Each row comes from the steps of one walk. Every step used is in the known rows, and no mark comes twice. Write the walk behind each row, first mark first.
Known rows:
x > n > y > s: [ 0.867  1.059 -1.261 -0.775 -2.941 -0.887 -0.029  2.387  0.066 -2.118
 -0.658  0.412 -2.760 -1.253  3.323 -3.862 -0.965  1.534 -0.572 -1.409
 -0.813 -0.334  0.796]
s > y > n: [ 0.198 -1.632  1.190 -0.945 -3.350  0.947  0.809  1.873  1.597 -1.073
 -1.470  1.043 -2.460 -0.829  1.035 -3.037 -0.471  2.795  0.892 -0.260
 -0.202 -0.824 -0.310]
f > s: [ 1.666  2.375  0.014 -0.255  0.851  0.103  1.398  1.510 -0.545 -1.211
  1.392  0.572 -1.205 -2.139  0.693 -0.678 -0.294  2.336 -0.934 -1.561
  1.179  1.924 -0.286]
l > n > y > s > x: [ 1.232  0.886  0.276 -0.138  0.671  2.045 -0.531  2.433 -1.495 -4.692
 -3.427  1.686 -2.586 -0.640 -0.188 -4.713  0.223  3.535 -1.060 -2.846
  0.598  0.720  1.401]
l > n > y > s > f: [ 0.915  0.816  0.228 -0.223 -0.913  0.961 -0.636  1.317 -1.864 -4.210
 -2.330 -0.590 -2.659 -0.506 -0.469 -3.860 -0.698  2.335 -1.456 -2.756
 -0.849  0.439  1.088]
f > s > w > n > x: [ 3.374  5.879 -1.525  0.087 -0.174 -0.772  3.969  2.470 -0.673 -2.002
 -0.830  2.348 -1.930  1.899 -1.990 -5.524 -0.823  2.315  0.212 -1.668
  1.551  1.624  3.548]
f > n > l: [ 0.467  1.537 -0.582 -0.706  0.331  0.653 -0.533  0.035 -2.673 -0.400
 -0.786  0.640 -0.072  0.628  0.243 -2.494 -0.673  1.111 -0.468 -1.953
 -0.723 -1.067  0.922]
n > x > s: [ 0.627  0.645 -1.437  0.439  0.268 -2.418  0.265  1.515 -1.739 -1.233
  0.047  0.979 -1.686  0.866  1.545 -3.342  1.717  2.526  0.047 -2.659
  0.266  0.121  0.469]
x > s: [ 0.356  0.516 -1.333  0.452 -0.345 -2.442  0.899  1.102 -1.092 -1.153
  1.571 -0.586 -1.536 -1.409  1.632 -2.441  1.441  1.361 -0.169 -1.672
 -0.535 -0.064  0.095]
w > s > f > n > l: [-0.055  3.332 -1.988 -0.242 -0.660  0.078  2.277  0.513 -4.520 -1.745
  0.739 -0.315 -0.719  1.567 -0.599 -4.431 -0.143  2.190 -0.762 -3.073
 -1.952 -1.068  1.903]
f > s > l > n > y: [ 2.904  1.932 -0.943  0.133  2.540  3.185 -0.152  1.434 -4.129 -2.517
 -2.262  1.611 -1.822 -0.967 -0.940 -2.801 -0.253  3.905 -0.522 -4.456
 -0.780  0.269  0.790]
l > n > x > s > w: [ 3.498  2.996 -1.715  0.616  0.604 -1.909  1.393  1.655 -1.461 -4.446
 -1.888  0.964 -2.568  0.429 -1.011 -5.854  1.446  3.503 -0.975 -2.526
  1.372  0.987  3.286]
w > s > l > n: [ 1.437  1.270 -2.101  0.548  1.159  3.045  0.601  0.028 -3.435 -3.878
  1.372 -1.140 -0.916 -0.892 -1.836 -3.191  1.165  3.459  0.825 -3.165
 -1.713 -1.591  2.631]
w > s: [ 0.186  2.466 -1.719  0.209 -0.908 -0.233  2.962  1.023 -1.196 -0.453
  2.575 -0.849 -0.863 -0.435  0.944 -1.852  0.518  0.691  0.185 -0.305
 -0.694 -0.915  1.069]
w > s > y: [ 0.573  1.473 -0.778 -0.239 -2.267  1.181  3.976  2.175 -1.632  0.186
  0.871  0.773 -1.612  1.132  1.247 -2.534  0.436  2.240  0.097 -0.920
 -2.028 -1.097  1.047]
x > n > y > s > l: [-0.151 -0.357 -2.156 -0.881 -1.502  0.904 -0.093  1.773 -1.698 -2.453
 -1.762  1.051 -2.024  0.270  0.824 -4.733 -1.124  4.163  0.730 -2.658
 -1.478 -1.002  1.812]
s > l > n: [ 1.280 -0.674 -0.760  0.325  1.938  3.147 -1.792 -0.858 -2.394 -3.540
 -0.730 -0.526 -0.231 -0.597 -2.736 -1.821  0.658  2.959  0.634 -2.982
 -1.191 -0.916  1.787]
f > n > y > s: [ 2.407  2.560  0.213 -0.855 -1.245 -0.009  0.189  2.329 -0.616 -2.864
 -1.790  0.847 -3.267 -1.652  1.888 -3.225 -1.551  1.542 -1.318 -1.243
  0.483  0.870  0.447]
w > n: [ 0.694  2.546 -1.186  0.316 -1.423 -0.210  1.739  0.343 -0.147 -0.183
  1.738 -0.766 -0.522  0.041 -0.933 -2.300 -0.239 -1.531  1.321 -0.241
 -1.778 -0.965  1.753]
w > n > l: [-1.262  1.748 -1.422 -0.692 -0.780  0.951  0.885  0.081 -2.177  1.530
  0.198 -0.006  0.349  1.729 -0.101 -4.291 -0.917 -0.287  1.568 -1.476
 -2.292 -3.045  2.383]
l > n > y: [ 2.401  1.256 -0.164  0.368  0.930  1.716 -1.131  0.682 -2.268 -1.196
 -2.296  0.545 -1.432 -0.473  0.240 -1.308  0.141 -0.031 -0.935 -2.146
 -1.098 -0.640  0.056]
l > n > x > s: [ 2.215  1.028 -1.297  0.818  0.867 -1.126 -1.101  1.145 -2.524 -3.636
  0.284  0.045 -2.174 -0.820  0.877 -3.818  2.544  2.904 -0.492 -4.015
 -0.084 -0.136  1.026]

Write each row's walk:
[ 3.390  6.401 -1.641  0.144 -0.827 -0.926  4.942  2.170  0.188 -2.120
  0.861  0.583 -2.062 -0.708 -2.157 -4.952 -1.163  1.158 -0.041 -0.560
  0.559  1.560  3.652] -> f > s > w > n
[ 1.855  1.350  0.756 -0.652 -0.719  1.316  2.500  2.612 -1.074 -0.483
 -0.313  2.008 -1.835 -0.485  0.877 -1.465 -0.413  3.775 -0.837 -2.014
 -0.319  1.507 -0.137] -> f > s > y
[ 1.478 -0.237 -1.830  0.645  1.614  1.078 -1.118  0.069 -3.356 -4.408
  0.497 -0.940 -1.413 -1.774 -1.318 -3.686  1.944  3.954  0.580 -4.247
 -1.605 -0.917  1.825] -> x > s > l > n
[ 2.327  4.914 -2.688  0.647 -1.790 -2.917  4.496  1.808 -0.125 -2.039
  1.075 -0.379 -2.326 -0.031 -1.279 -6.376  0.255  0.335  0.670 -0.603
 -0.962 -0.006  3.966] -> x > s > w > n
[ 2.400  0.175 -0.380  0.279 -0.631  0.218  0.298  2.226 -2.840 -2.545
 -1.149  1.580 -2.736  0.805  1.033 -4.466  2.091  4.244 -0.336 -4.201
 -1.523 -0.412  0.925] -> l > n > x > s > y
[-1.487  1.716 -3.758 -0.170 -1.384  0.057  2.032  1.302 -3.324 -1.263
  1.144  0.882 -0.112  2.016  1.246 -5.916  1.277  3.132  0.354 -3.396
 -2.224 -2.198  2.547] -> w > s > x > n > l
[ 0.764  1.332 -2.388  0.634 -0.977 -0.717  0.898  1.943 -1.838 -1.052
 -1.952  2.525 -1.043  1.730  0.698 -3.163  0.928  1.086 -0.527 -2.593
 -1.531  0.186  0.240] -> s > x > n > y
[ 0.052  1.879 -1.767 -0.091 -0.282 -1.574  0.614  0.521 -4.289 -2.250
 -0.019 -0.175 -1.131  0.830 -0.193 -4.925  0.528  2.603 -1.004 -4.026
 -1.818 -0.430  1.178] -> x > s > f > n > l
[ 1.612  2.219  0.078 -0.228 -1.588 -0.777  0.404  0.971 -0.690 -5.258
  0.199 -0.933 -2.324 -1.311 -1.161 -2.887 -0.649  2.141 -1.572 -1.802
  0.020  2.165  1.000] -> y > s > f > n
[-1.501 -1.581 -0.319 -1.465 -2.908  0.174  0.638  2.278 -1.383 -0.104
 -1.568  1.158 -2.544  0.017  2.822 -6.644  0.000  4.650  1.050 -2.529
 -1.346 -2.965  0.622] -> x > s > y > n > l
[-0.164  3.373 -1.261 -1.343 -1.940  0.290  2.545  1.496 -0.672 -0.997
 -1.550  0.231 -1.330  1.342 -0.533 -7.853 -2.293  1.792  0.870 -0.507
 -0.489 -2.027  4.990] -> y > s > w > n > l
[ 0.311  0.587  0.431 -1.029 -1.199  0.318  0.033  2.216 -0.064 -0.867
 -2.314  0.868 -2.470 -0.710  2.298 -2.884 -1.692  1.487 -0.590 -0.454
  0.459 -0.086  0.419] -> n > y > s
[-0.695 -0.127  0.326 -0.485 -0.179  0.695  0.408  1.860  0.376 -3.675
 -1.534  1.221 -1.412 -0.156 -0.396 -3.584  0.022  3.488 -0.366 -1.131
  1.414  1.223  1.405] -> y > s > x
[-1.658 -0.068 -2.406 -0.241 -0.676  0.179 -0.156  0.581 -2.537 -0.972
 -0.761  1.523  0.593  2.187  0.450 -4.544  0.850  2.601  0.206 -3.160
 -1.604 -1.455  1.782] -> s > x > n > l
[ 2.002  2.707 -1.725  0.333  0.009 -3.098  2.705  2.048 -0.812 -2.199
 -2.047  1.881 -2.090  1.821 -0.415 -5.369  0.818  3.191 -0.652 -1.351
  1.651  1.154  2.758] -> n > x > s > w
[ 2.221  3.052 -1.570 -0.764 -2.876 -1.662  2.351  2.772  0.823 -3.022
 -2.685  1.282 -3.154 -0.116  1.135 -5.867 -1.763  2.316 -1.128 -0.217
  0.761  0.772  3.048] -> x > n > y > s > w
[-0.405 -1.382 -1.937 -0.203 -0.086 -0.614 -0.012  1.547 -1.740 -2.871
 -1.194  1.444 -2.242  0.555 -0.063 -5.842  1.073  6.057  1.949 -3.515
  0.277 -1.080  1.249] -> y > n > x > s > l
[-1.231 -0.090 -2.250 -0.674 -1.543 -0.278 -0.615 -0.072 -1.902  0.405
  0.513  0.077  0.503  1.049  1.808 -3.302  0.007  1.073  0.360 -2.165
 -2.097 -2.362  1.314] -> x > n > l
[ 0.437 -1.188  0.016 -0.582 -3.706 -1.024  1.451  2.811  0.705 -1.994
 -0.245  0.578 -3.708 -1.986  2.323 -4.944  0.771  3.945  0.705 -1.495
 -0.632 -0.902 -0.220] -> x > s > y > n
[ 2.632  1.295 -0.831  0.139  2.952  2.920 -1.119  0.811 -3.386 -4.157
 -1.362  1.745 -1.106  0.266 -2.058 -3.173  0.701  5.618  0.072 -4.980
  0.835  0.777  1.735] -> f > s > l > n > x
[ 0.289  2.374 -2.444  0.999 -1.281 -2.802  2.173  1.299 -2.594 -2.267
  0.844 -0.082 -1.844  2.233 -1.326 -5.369  1.521  1.805  0.351 -3.590
 -1.787  0.191  1.875] -> w > n > x > s > f
[ 0.512 -0.181 -1.070 -0.072 -1.554 -2.646  0.014  2.118 -0.041 -2.527
 -0.098  0.732 -3.102 -1.022  2.162 -5.112  1.392  3.589  0.726 -2.333
  1.132 -0.397  0.146] -> y > n > x > s
[ 1.146  1.304 -2.165  0.205 -1.748 -1.163  0.331  1.298 -1.298  0.251
 -0.744  1.038 -1.190  0.565  2.001 -1.793  0.082 -0.345 -0.479 -1.593
 -2.004 -0.648 -0.188] -> x > n > y
[-0.257  2.194 -1.731  0.629  0.241  0.407  3.404  1.709 -1.771 -2.024
  0.756  1.011 -0.744  1.216 -0.862 -3.196  1.574  2.471  0.096 -1.482
 -0.087  0.209  1.633] -> w > s > x
[ 1.710  0.233 -0.949  0.218  1.890  3.118 -1.130  0.310 -3.707 -1.657
 -3.203  1.139 -0.956  0.602 -1.369 -2.343 -0.064  2.209  0.149 -3.354
 -1.643 -1.233  0.934] -> s > l > n > y
